Known rows, with every step that occurs
W T E L: [-3.459  0.144 -4.348  2.062  5.810 -0.701 -1.928  0.213 -3.554  0.703
  1.526  4.201  2.210 -0.589  1.042  4.808  3.273 -4.036 -2.226 -2.054
  4.614  4.339  0.344 -0.046 -3.915  0.056]
Q L R T D: [ 5.575 -2.708  0.445 -6.959 -0.992 -1.632  1.524 -1.308  7.068 -3.403
 -5.378  2.094  0.333 -2.333 -1.879 -4.181 -4.333 -3.615 -1.813 -0.392
 -3.280  0.550  0.710  0.156  2.637 -1.092]
E L R T Y: [ 1.286  0.144  3.726 -3.806  4.509 -1.206  4.449  2.037  1.675 -3.371
  0.295  0.612 -0.681  0.126 -1.633 -1.225  3.024  2.664 -1.560  5.441
  2.417  0.996  5.079 -0.952  0.986  3.334]
D T Y: [-3.046  4.872  4.747  3.072  0.002  1.652 -5.264 -2.397 -5.787 -3.472
 -2.962 -6.170  0.109 -4.450  0.713 -1.623  2.895 -1.940  6.088 -0.033
 -1.614 -1.711  4.165  2.469  4.316  0.376]
E L: [-5.465  0.800  1.123  1.247  7.616 -1.340  4.312  5.037  2.125 -0.764
  4.730 -4.427 -1.607  0.866  1.718 -1.402  0.922  4.844 -0.568 -2.209
  2.111 -0.275  2.838 -0.675 -1.579  2.262]
L R T E: [ 4.148  2.221 -0.052 -1.946 -4.242  2.310 -0.610 -6.942 -0.649  1.373
 -3.682  4.891  1.533  6.075 -3.168  2.802 -1.890 -0.012 -2.437  3.229
  1.992  2.758 -0.585  3.196  4.438 -2.105]
E L R: [-0.783 -0.524  1.267 -1.937  5.948 -2.246  4.845  3.291  3.811 -1.590
  1.850 -0.284  0.783  0.744 -0.952 -0.657  2.045  5.541 -2.146  1.296
  3.382  2.479  4.026  1.110 -0.159  3.288]
Y T E L R: [-1.260 -1.299 -3.303  2.303 -3.119  0.241 -1.750 -2.292 -2.139  0.235
  2.634 -0.650 -2.148  4.451 -2.046  6.378  0.298  2.162 -1.348  3.285
  4.442  4.107  1.483 -0.440 -1.532 -4.398]
R T E L: [-0.443  3.135 -0.056  1.181 -0.875  3.314  0.072 -2.214 -3.632  1.009
  2.725  0.479 -0.578  5.600  0.307  2.826  0.423 -1.169 -0.414  1.595
  0.433 -1.333 -1.159 -2.462  0.904 -2.220]
B L: [-6.922 -0.299 -0.112  2.397  0.812 -1.940  2.695  3.297  2.050  0.660
  2.817 -8.714  2.444 -2.707  2.543  0.046 -5.539  2.685 -2.533 -0.288
 -0.316 -3.428  2.161  0.810 -0.271  4.095]
L Q: [ 1.003  2.034 -3.051  3.377 -2.713  5.167  1.156 -0.741  3.237  3.692
  0.864  2.582  3.798  5.828  1.427  2.444 -2.755  5.021  2.079 -3.702
 -2.112  0.158 -2.456  3.012  1.776  0.873]
W T Y L: [-6.236 -0.469  0.906  1.196  6.534 -0.229 -1.205  0.552 -5.129 -1.421
 -2.156 -0.005 -3.312 -4.636  0.011 -1.496  0.009 -6.535 -0.210  0.514
  3.518  1.151  2.020 -0.177 -3.086 -0.308]
B L R T: [-0.314 -0.987  1.999 -0.935 -2.972 -1.684  5.022  0.955  3.104 -0.315
 -0.680 -2.698  5.269 -2.222 -0.684  1.831 -3.669  1.013 -4.325  4.665
  0.057 -2.073  4.136  0.920  2.942  4.841]
L Q T Y: [ 6.071  3.548 -0.877  1.419 -6.679  3.509 -2.291 -0.879  0.057  2.384
 -3.281  2.873  2.705 -0.159  1.420 -1.223  2.126 -1.278  2.736  0.070
 -4.691 -2.282 -1.539  0.111  1.005  1.284]
B L Q T E: [ 2.530 -0.541 -3.481  2.292 -6.578  0.206  0.394  3.342  1.346  2.324
  1.941 -1.553  8.712 -3.545  2.203  2.559 -0.433  0.803 -1.332  2.018
 -4.084 -3.659 -0.141 -1.144 -1.698  5.288]
Q T: [ 0.792  5.673  2.061  4.225 -5.154 -0.320 -0.567 -0.854 -0.712  3.871
 -3.897 -2.525 -0.337 -2.114  2.269 -3.234  0.915 -5.242 -0.360 -5.495
 -2.078 -4.150 -0.750 -0.094  1.873 -2.103]
L R T Y: [ 3.173  2.509  3.843 -3.793 -2.476  1.267  0.294 -6.004 -0.242 -1.190
 -6.041  2.506 -1.824  2.991 -3.063 -0.945 -1.951 -0.808 -1.304  5.403
  1.575  1.385  2.214  2.711  5.650 -0.593]
R L: [-4.930 -5.234  3.726  0.080  5.784 -4.926  3.882  1.923  2.681 -0.159
  5.166 -2.108 -4.580  1.198  1.091 -0.638  0.164  4.536  0.855 -6.991
  0.957  0.452 -3.773 -0.333  0.924 -1.764]
Y L: [-8.449 -1.097  0.477  4.588  3.364  2.594  3.467  3.005 -2.144  2.603
  3.761 -5.857 -3.101  1.540 -0.152 -3.224 -5.586  2.231  1.340 -3.138
  1.370 -2.873 -1.856  0.236 -3.305 -3.003]
W T E L Q: [-1.043 -0.448 -5.329  2.113  4.366  0.636 -1.448  0.704 -2.665  1.040
  1.706  6.750  4.539  0.210  0.751  6.137  4.103 -3.002 -1.619 -1.546
  3.380  4.600 -0.077 -0.133 -4.006  1.158]
T Y: [-6.360  3.486  1.691 -1.374  3.991  0.171 -6.322 -3.485 -4.018 -2.234
 -2.093 -7.388 -8.717  0.982  1.426 -5.753 -3.905  0.573  1.884  1.995
  0.493 -0.692  0.145  1.918  0.255 -1.088]
Q L: [-2.328 -3.193 -0.120 -1.890  2.496 -2.007  1.394  0.467  6.819 -2.348
 -0.163 -5.868 -2.093 -2.241  1.998 -5.294 -4.704 -0.499  0.661 -4.075
 -3.799  0.599 -0.186  0.238  0.653 -1.900]
B L Q T W: [ 3.167 -0.980 -0.979  1.098 -7.013 -0.174  1.694  3.719  2.782  2.055
  0.637 -2.000  6.060 -5.231  0.911  1.894 -1.313  2.879  0.884  2.425
 -4.225 -4.187 -0.071 -0.118  0.017  6.111]

Rows
[ 4.384  2.103 -1.807 -0.198  1.200  0.669  2.563  6.643  2.843  0.580
  1.533  3.753  3.905 -1.462  0.989 -0.571  3.982  1.477 -0.101 -1.929
 -1.632 -2.884  0.960 -2.745 -2.787  4.483]
E L Q T D
[ 3.718 -5.184  2.483  0.445 -1.068 -2.994  4.306  3.217  3.954  1.273
  3.568  4.260  1.336 -0.798  1.063  0.993  4.612  2.648  2.029 -5.581
 -2.837 -0.687 -4.557 -2.132  0.830  0.216]
R L Q T
[-0.144 -1.004  2.416 -2.661 -2.259 -2.007  2.798  0.329  1.563 -1.973
 -1.645 -3.508  3.198 -3.511 -0.866  0.213 -3.286  0.437 -3.690  7.116
 -0.039 -2.155  4.500  0.454  2.387  5.111]
B L R T Y
[ 0.970  2.588 -0.262  2.917 -0.764  1.423 -4.113 -1.195 -4.898 -1.645
  1.140 -0.431  6.769 -1.746 -0.640  3.978  6.503  0.995  3.915  0.081
  0.104  2.004  2.817  2.001  1.646  0.812]
D T E L R
[ 4.297 -5.492  0.359 -0.140 -1.594 -2.739  1.660  2.061  2.092  1.442
  4.223  5.236  1.733  0.480  0.826  2.063  5.120  2.693  2.082 -4.544
 -2.845  0.267 -6.117 -2.256 -0.529 -0.574]
R L Q T E
[-0.670  0.088 -5.607 -1.684  3.028 -0.217 -4.628 -1.750 -2.576  0.310
  3.586  0.564  0.673  5.012 -0.580  2.244  1.377  4.659 -1.239  2.035
  2.957  4.522 -2.155  1.396 -3.453 -0.524]
T E L R
[ 1.163  0.307  3.266 -2.157  3.805 -0.861  6.601  2.674  3.212 -1.659
  1.049  1.418  1.169  1.149 -1.523  0.342  2.613  3.192 -2.255  2.898
  2.692  1.064  4.674 -0.607  1.636  2.977]
E L R T
[-5.334  1.770  0.743  0.790  5.918 -0.886 -2.808 -1.835 -3.759 -1.515
 -3.923  0.624 -3.188 -3.395  0.996 -0.380  0.070 -6.457 -0.713 -0.661
  3.405  2.193  2.498  1.250 -0.527  0.228]
W T Y
[ 0.079 -6.333  1.658  0.133  2.455 -2.246  4.706  2.838  4.532  0.627
  5.494  3.185  0.022  2.408  0.785  1.967  1.784  6.398  2.189 -5.652
 -1.365  1.114 -4.703 -0.473  0.816  0.297]
R L Q
[-0.129  3.491  3.261  1.350 -3.005 -0.450 -3.416  0.229 -5.268  0.563
 -3.844 -4.735 -4.545 -5.691  0.964 -7.384  1.428 -6.467  1.635  0.949
 -2.353 -5.301 -0.228 -2.336 -1.716 -1.865]
Q T Y L
[ 4.895 -3.907  1.013 -1.326 -0.644 -2.835  2.016  3.645  3.306  1.199
  1.941  6.244  0.881 -1.213  0.401  0.338  3.401  1.279  1.350 -6.718
 -2.896 -2.100 -5.625 -2.334 -0.265  0.387]
R L Q T D
[ 2.553 -0.516  3.565 -3.810  2.813 -0.926  5.189  1.836  2.852 -1.675
  0.502  1.749 -1.040  0.501 -3.007  0.715  2.316  5.329 -0.028  4.294
  2.676  1.515  3.071  0.316  1.836  2.990]
E L R T W
[ 2.161  2.735  3.445 -0.351 -3.932 -0.913 -3.111 -0.559 -4.447  0.239
 -5.130 -2.641 -3.391 -5.821 -0.453 -6.973  1.975 -6.349  0.842  2.639
 -1.711 -3.949  0.319 -1.517 -1.069 -1.385]
Q T Y L R
[-0.252  0.283 -7.096  0.557  1.801  2.379 -4.521  0.053 -2.375  1.448
  5.929  1.429  2.171  5.789  1.016  3.447  1.470  5.383  0.702  0.764
  0.637  2.804 -3.534 -0.072 -4.483  0.173]
T E L Q
[-3.028  3.525 -2.489  2.484 -3.233  1.351 -3.164 -1.527 -1.006  1.628
 -2.946 -0.653 -5.466  2.866 -1.623  2.614 -6.989 -2.493 -2.006 -4.353
  3.147 -2.257  0.009  0.480 -0.178 -5.213]
Y T D
[ 5.103 -4.112 -0.211 -5.743 -1.916 -1.358  1.018 -2.859  5.781 -3.047
 -2.958  0.897  1.062 -0.884 -1.452 -2.516 -2.443 -2.224 -0.816  1.811
 -3.150  2.801  0.201  0.246  2.524 -2.011]
Q L R T E
[-3.063  4.413 -3.462  0.753  5.172  0.009 -3.056  0.230 -1.610  1.581
 -5.294  6.223  0.014 -2.176  0.061  1.524 -3.469 -8.155 -3.708 -8.078
  3.654 -0.485 -0.455  1.618 -1.952 -0.167]
W T D
[ 4.431 -4.059  2.432 -6.930 -0.658 -2.152  1.572 -2.418  6.222 -4.894
 -4.520 -0.724 -1.350 -2.960 -1.406 -5.160 -2.614 -2.879 -0.358  3.366
 -3.557  1.882  2.173 -0.085  3.439 -0.822]
Q L R T Y
[-3.908  0.621 -3.705  5.107 -5.057  1.916 -4.098 -4.797 -3.636  2.225
  1.892 -2.748 -3.894  6.139 -0.643  6.132 -3.042  0.582 -0.150  0.070
  3.372  2.638 -1.055  0.640 -0.575 -6.977]
Y T E
[-4.389 -0.705  2.017 -2.869  3.726  0.532 -3.657 -1.217 -4.823 -2.704
 -1.644 -5.151 -7.267 -0.931 -1.882 -6.729 -3.569  0.877  1.735  5.819
  1.644 -0.272  0.489  1.208 -2.221 -0.948]
T Y L R
[ 2.071  2.479 -1.054  1.047 -2.506  4.682  0.473 -1.766 -2.789  1.464
  2.852  3.023  1.683  6.277  0.176  4.031  0.917 -0.304  0.271  2.334
 -0.715 -1.151 -1.591 -2.494  0.836 -1.117]
R T E L Q
[-3.963 -1.091  1.112 -0.413  5.674 -0.585 -0.957 -0.424 -4.261 -1.945
 -3.611  2.151 -2.212 -4.831 -1.119 -1.013  0.509 -6.162 -0.965  1.982
  4.170  2.460  2.751  0.729 -2.364  0.270]
W T Y L R
[ 4.407 -3.977  1.991 -5.460 -1.329 -1.788  3.917 -1.676  7.778 -3.346
 -3.749  0.249  0.596 -1.802 -1.323 -3.584 -2.941 -2.140 -0.870  0.717
 -3.264  1.966  1.769  0.397  3.902 -1.203]
Q L R T
[ 6.884  3.240 -4.783  3.246 -8.670  4.538 -3.211 -1.676 -0.330  4.888
 -0.888  5.384  6.000  3.089  1.321  2.561  2.203 -0.320  1.830 -2.165
 -4.282 -0.885 -4.430  0.417 -0.050 -0.319]
L Q T E
[-1.073 -1.249 -4.369  3.913 -3.834  1.954 -1.664 -1.046 -1.980  1.086
  4.274 -0.206 -1.113  5.028 -0.857  7.182  0.551  2.757  0.196  2.314
  2.756  2.998  0.435 -1.395 -2.336 -3.961]
Y T E L Q
[-3.965 -0.486  0.273 -0.718  2.715  3.127 -3.494  0.523 -4.674 -1.586
  0.669 -4.558 -5.725 -0.079 -0.200 -5.360 -3.248  1.621  3.696  4.405
 -0.783 -1.944 -1.055 -0.253 -3.214 -0.448]
T Y L Q
[ 2.054  5.423 -2.495  3.326 -6.474  0.392 -6.292 -3.434 -4.568  4.382
 -2.114 -0.988  0.360  0.103  1.746 -1.066  1.940 -5.357 -0.200 -3.347
 -1.991 -2.138 -3.960 -0.345 -0.869 -3.702]
Q T E
[ 3.765 -5.328  3.038 -1.294 -0.253 -3.317  2.149  2.581  2.308 -0.336
  2.747  3.542 -0.642 -1.756  0.819 -0.588  5.124  1.956  2.730 -2.999
 -3.107 -0.694 -4.130 -2.481  0.345  0.689]
R L Q T Y
